Each row was made from one small tree. The marks that hang from a mark follow it in brackets, in alphabetical order. Every link used is in the known rows. Write each row's tree.
Known rows
Y{X{U{G}}}: -1.49, -0.19, 1.38, 2.40, -2.17, 4.01, -2.37, 4.45, 3.27, -3.18, 0.19, 2.68, 3.78, 2.08, -4.26, -0.81, -2.92, -0.85, -2.17, -2.51
V{G{U Y} M}: 2.99, -4.60, 5.52, -8.49, 4.57, 2.45, -3.63, 4.34, 0.18, 4.40, -2.16, 5.11, 2.45, 0.38, -3.00, -2.89, 4.10, -3.71, 1.51, -3.61
G{V Y{X}}: 2.42, 0.39, -0.07, -1.42, 3.44, 4.45, -4.08, 4.55, 4.46, -0.16, -2.40, 6.18, 0.43, 0.82, 0.60, -3.58, 0.16, -1.50, -0.53, -6.07
M{B U Y{X}}: -4.65, -4.96, -1.46, 4.01, 1.95, 4.25, 0.19, 6.12, 5.54, -4.15, -6.05, 3.86, 5.11, -5.67, -4.23, 2.88, 7.00, -0.77, -0.47, -3.90
V{G}: 0.52, -2.23, 2.13, -2.38, -0.54, 5.94, -3.22, 2.32, -0.51, 2.53, -2.38, 1.81, 3.67, 0.31, 0.69, -0.25, 1.17, -2.05, -0.70, -2.85
G{U V{M{B}} Y}: 1.67, -4.53, 2.34, -5.55, 3.15, 1.77, -3.39, 4.45, 4.70, 3.76, -6.58, 5.35, 0.50, -3.81, -3.79, -3.73, 5.68, -1.72, 2.98, -5.09
V{G{Y{X{U}}} M}: 2.65, -2.31, 4.19, -3.81, 4.89, 2.71, -3.25, 7.61, 1.69, -0.16, 1.15, 7.63, 2.17, 1.67, -1.90, -2.65, 1.35, -2.77, 0.31, -2.15
X{U{G{V{M{Y}}}}}: -4.56, -3.67, 2.23, -3.71, -1.51, 3.64, -2.50, 5.98, 2.70, -2.47, -4.13, 2.47, 0.17, -3.81, -3.95, -1.41, 0.26, -2.91, 1.41, -1.34
B{G}: 0.65, -0.86, 1.82, 1.08, -2.89, 3.89, -5.52, 0.17, 2.00, 0.82, -2.23, -0.42, 3.80, 0.76, 0.43, -0.42, 1.02, -1.51, -0.67, -2.39
B{M}: 0.70, -4.80, 1.56, -2.13, 3.03, 3.44, -1.40, 0.12, 1.00, 0.64, -2.88, 0.94, 2.39, -1.11, -1.58, -0.84, 0.47, 0.30, 2.68, -2.47
Y{X{U{G{V{M}}}}}: -0.65, 0.02, 3.51, -2.55, -1.20, 4.21, -2.50, 5.95, 4.49, -2.74, -2.29, 4.81, 0.42, 0.41, -4.11, -3.43, -1.28, -0.80, -0.15, -1.60
M{Y}: -3.21, -4.77, 0.30, -0.08, 1.96, 4.06, -0.43, 1.30, 0.23, -1.04, -3.00, 1.19, 4.01, -2.78, -2.37, 0.30, 1.97, -1.87, 0.60, -2.70
B{G{U V Y} M}: 5.74, -2.58, 0.50, -4.73, 0.08, 2.16, -8.03, 3.73, 4.24, 2.92, -5.12, 2.07, 1.37, -0.14, 0.41, -3.48, 1.84, -4.52, 3.10, -5.13
X{U{G}}: -2.46, -1.57, 1.54, 1.21, -3.76, 3.36, -3.22, 3.45, 2.17, -0.89, -0.69, -0.42, 2.18, 0.22, -3.11, 0.54, -3.17, -1.55, -1.46, -2.43
M{B U{G{V}} Y}: -6.58, -3.88, -1.95, 1.47, -4.05, 5.73, -3.29, 7.76, 6.97, -2.31, -9.18, 0.78, 1.34, -7.94, -1.97, 3.53, 5.63, -1.75, -1.49, -5.19
M{U{G}}: -3.99, -2.29, 2.11, 0.10, -2.52, 4.13, -2.59, 4.20, 4.26, -1.21, -3.69, -0.70, 1.16, -1.72, -2.34, 2.92, 1.01, -0.74, -3.07, -4.49
M{B Y}: -4.36, -5.84, -1.25, 2.44, 0.86, 4.48, -1.02, 2.05, 1.98, -1.00, -5.18, 1.80, 5.13, -5.36, -3.18, 1.48, 5.39, -0.64, 1.03, -3.10
B{G{U} M}: 3.66, -4.14, 1.86, -3.00, -1.15, 2.07, -4.66, -0.07, 1.63, 1.71, -3.68, -0.43, 4.95, 0.22, -2.69, -1.77, 1.95, -2.51, 3.16, -2.19
Y{X}: 0.16, -1.17, 1.55, 0.71, 1.94, 4.15, -0.98, 1.00, 2.00, -1.33, -1.19, 3.90, 4.10, 1.59, -2.48, -1.94, 0.26, 0.12, -0.54, -3.18
X{U{G{V Y}}}: -0.38, 0.06, -0.22, -0.90, -2.46, 3.14, -6.48, 6.81, 4.62, 0.21, -2.22, 1.95, -1.30, -0.07, -0.31, -1.64, -3.19, -3.28, -1.61, -5.33
X{U{G{Y}}}: -1.32, -1.59, 1.05, 1.03, -0.86, 2.31, -4.94, 5.60, 3.10, -0.14, 0.47, 1.48, 0.85, 0.86, -2.23, 0.10, -2.66, -2.49, -2.06, -4.44
U{G{Y{X}}}: -0.02, 0.16, 1.60, 1.08, 2.14, 4.41, -3.81, 4.18, 4.08, -1.10, 0.92, 5.08, 2.79, 1.87, -2.44, -0.50, -0.62, -0.25, -3.82, -5.74

Write each row's tree
-2.54, -3.68, 2.46, -3.56, -1.34, 3.37, -4.48, 5.77, 4.91, -2.49, -7.19, 1.40, 0.43, -5.56, -0.29, 0.26, 6.22, -3.65, 1.49, -1.96 | B{G{V{M{U Y}}}}
2.84, -2.44, 0.86, 0.44, 3.63, 2.02, -5.72, 6.39, 6.68, -2.69, -2.01, 3.36, 2.06, -0.48, 0.16, 0.80, 3.55, -1.86, -0.37, -4.85 | B{G{Y{X}} M{U}}
-1.68, -0.06, 0.32, -0.60, -5.41, 4.72, -4.77, 4.93, 3.44, -0.48, -3.73, 0.12, -0.03, -0.96, -1.12, -1.15, -3.50, -2.49, -0.65, -3.17 | X{U{G{V}}}
2.99, -2.00, 1.48, -1.69, 4.44, 2.05, -2.35, 2.99, 2.81, 0.91, -1.00, 5.56, 4.12, 2.45, -4.45, -3.18, 1.18, -2.40, -0.19, -5.43 | G{U Y{X}}
2.47, -2.80, 0.27, 1.19, -1.51, 1.75, -7.29, 3.02, 4.38, 2.98, -4.18, 1.82, 5.10, -0.97, -2.10, -0.73, 5.36, -2.87, 0.27, -5.21 | M{B{G{U Y}}}
-7.64, -6.90, 2.53, 0.07, 0.45, 3.53, -0.51, 6.27, 5.40, -2.97, -6.32, 1.99, 2.53, -8.11, -5.87, 4.30, 7.76, 0.20, -0.80, -2.83 | V{M{B U{G} Y}}
-1.22, -5.15, -0.61, 1.78, -3.21, 3.13, -4.72, 2.08, 2.69, 0.32, -6.14, 0.11, 7.93, -3.63, -4.05, 0.50, 6.79, -3.46, 1.24, -2.74 | M{B{G{U}} Y}
-0.14, -4.26, 2.55, -6.29, 3.54, 3.21, 0.04, 3.57, 2.31, -1.27, -5.31, 6.84, 3.43, -2.51, -5.99, -4.74, 4.01, -3.06, 3.47, -2.22 | G{U V{M{Y{X}}}}
2.77, -0.73, 0.89, -0.04, 2.31, 3.85, -4.45, 7.76, 1.79, -0.12, 0.78, 5.81, 3.18, 2.61, -0.22, -1.67, -0.59, -3.76, -1.09, -3.72 | V{G{Y{X{U}}}}
-4.77, -3.29, 0.60, 2.81, -3.42, 4.31, -2.89, 5.28, 6.10, -1.11, -5.74, -0.41, 2.44, -4.74, -3.16, 4.22, 4.38, 0.46, -2.89, -4.76 | M{B U{G}}
1.96, -0.47, -1.24, 1.55, -2.51, 4.14, -8.75, 4.84, 5.95, 2.12, -5.79, 2.16, 1.78, -2.57, 2.68, -0.83, 4.28, -1.90, -0.34, -5.87 | M{B{G{V Y}}}
-3.16, -0.63, -1.18, 1.04, -2.88, 5.56, -2.99, 6.98, 3.93, -4.37, -3.16, 3.55, 2.72, -1.17, -3.23, -1.05, -1.47, -3.24, -0.77, -2.90 | M{Y{X{U{G{V}}}}}
-5.44, -2.85, 0.63, 2.12, -0.11, 4.85, -0.84, 6.27, 4.81, -5.27, -3.20, 2.89, 4.04, -2.89, -4.27, 2.81, 2.63, -1.52, -2.98, -3.89 | M{U{G} Y{X}}
-1.97, -4.18, 3.60, 0.52, -1.43, 2.30, -4.35, 4.13, 5.83, -0.82, -5.56, 0.66, 2.50, -4.55, -1.91, 2.20, 8.26, 0.08, 0.31, -1.92 | V{M{B{G} U}}
0.64, 1.64, 0.40, -0.78, 0.50, 5.43, -4.97, 5.78, 5.55, -0.40, -1.69, 5.68, 0.55, 1.22, -0.17, -1.98, -1.10, -1.20, -3.08, -6.77 | U{G{V Y{X}}}
-4.19, -7.41, 2.21, -0.82, 3.63, 3.33, 0.27, 2.00, 1.97, -0.84, -4.87, 3.25, 3.96, -6.26, -4.94, 0.37, 7.13, 0.49, 2.29, -1.51 | V{M{B Y}}
0.34, -5.26, 4.38, -6.25, 4.05, 4.30, -0.03, 4.23, -0.43, -0.18, -2.75, 6.95, 6.39, -0.70, -5.94, -2.50, 5.50, -3.41, 2.05, -1.28 | V{G{U} M{Y{X}}}
2.00, -1.09, 2.61, -3.47, 4.55, 1.82, -2.91, 6.91, 4.56, -1.23, -1.62, 7.30, -1.15, 0.47, -2.19, -4.64, -0.28, -2.12, 1.64, -3.15 | G{V{M} Y{X{U}}}
-1.69, -1.50, 3.58, -3.83, -2.67, 3.48, -3.57, 4.86, 3.34, -0.36, -3.48, 1.91, -1.10, -1.48, -2.98, -2.44, -1.45, -1.64, 0.53, -1.61 | X{U{G{V{M}}}}
-0.94, -4.44, 5.14, -5.87, 1.78, 4.32, -1.90, 5.28, 1.74, 0.84, -4.09, 2.71, 0.77, -2.43, -1.07, 1.09, 5.03, -1.62, 0.30, -1.90 | V{G M{U}}
-2.00, -6.69, 1.33, -5.00, 1.14, 3.11, -0.83, 3.44, 2.86, 1.26, -8.98, 4.15, 3.21, -6.53, -5.82, -2.37, 7.11, -2.20, 4.25, -2.69 | G{U V{M{B Y}}}
-3.26, -4.47, -1.89, 4.79, 0.82, 3.41, -0.38, 5.51, 3.30, -4.02, -3.20, 3.89, 6.39, -3.58, -4.97, 0.15, 3.12, -1.34, 1.10, -1.85 | M{B Y{X{U}}}
-5.68, -6.40, -1.17, 2.82, 0.53, 3.79, -0.80, 5.33, 4.41, -1.96, -7.09, 0.64, 3.55, -7.46, -3.12, 3.80, 7.08, -1.39, -0.20, -3.93 | M{B U Y}
1.44, -1.19, 0.35, 1.65, 3.39, 1.45, -2.81, 5.62, 3.29, -2.01, 1.19, 4.83, 2.26, 2.22, -2.50, -2.38, -1.68, -2.11, -0.62, -3.95 | G{Y{X{U}}}
-2.76, -1.79, -0.01, 3.78, 0.92, 3.98, -3.89, 8.43, 8.28, -2.39, -3.33, 4.56, 2.42, -2.54, -3.07, 3.00, 4.57, 0.34, -4.31, -7.03 | M{B U{G{Y{X}}}}
-0.98, 0.98, 0.16, -0.30, 0.31, 4.67, -4.85, 8.97, 7.93, -2.07, -3.65, 4.68, -1.04, -0.48, -0.37, 0.33, 1.01, -1.83, -3.27, -7.51 | M{U{G{V Y{X}}}}
4.16, -1.66, 2.21, -3.86, 2.92, 4.11, -3.72, 5.10, 1.39, 2.63, -1.15, 6.48, 5.07, 2.73, -2.12, -2.71, 2.27, -3.81, -0.59, -5.29 | V{G{U Y{X}}}
0.59, -0.40, -1.01, 1.94, -5.52, 5.33, -6.95, 2.44, 4.91, 1.58, -6.69, 0.40, 2.89, -2.90, 1.72, -0.58, 3.99, -0.96, 0.32, -3.80 | M{B{G{V}}}
-1.67, -2.87, 0.61, -3.31, -2.11, 5.07, -3.58, 5.70, 6.02, -0.95, -7.11, 0.01, -1.66, -3.95, -0.56, 1.27, 0.98, -1.04, 0.33, -4.89 | B{M{U{G{V}}}}
-1.47, -3.26, 2.37, -4.03, 4.22, 4.84, -0.04, 3.73, 2.80, -2.48, -4.13, 6.59, 1.96, -2.66, -3.09, -3.26, 3.50, -0.99, 2.26, -1.90 | G{V{M{Y{X}}}}
3.79, -0.49, 0.25, -3.61, 2.72, 3.02, -3.69, 4.48, 4.16, 1.54, -3.67, 6.19, 1.78, 1.59, -2.42, -4.79, 0.77, -3.22, 0.67, -6.34 | G{U V Y{X}}
-0.63, -5.58, 0.09, -0.47, 5.60, 4.22, 0.78, 2.14, 1.76, -3.53, -2.31, 4.37, 4.97, -2.36, -3.61, -0.73, 2.34, -0.46, 2.46, -2.37 | B{M{Y{X}}}
1.14, -2.93, 0.68, 1.49, -4.33, 3.01, -5.33, 0.84, 3.31, 2.31, -5.40, -0.01, 6.58, -1.36, -3.18, -0.45, 5.08, -2.05, 0.68, -3.35 | M{B{G{U}}}
4.08, -3.27, 5.11, -7.09, 5.95, 3.13, -2.60, 5.21, 1.31, 2.50, -0.83, 8.40, 3.93, 2.31, -4.17, -3.52, 4.12, -3.01, 0.74, -3.62 | V{G{U Y{X}} M}
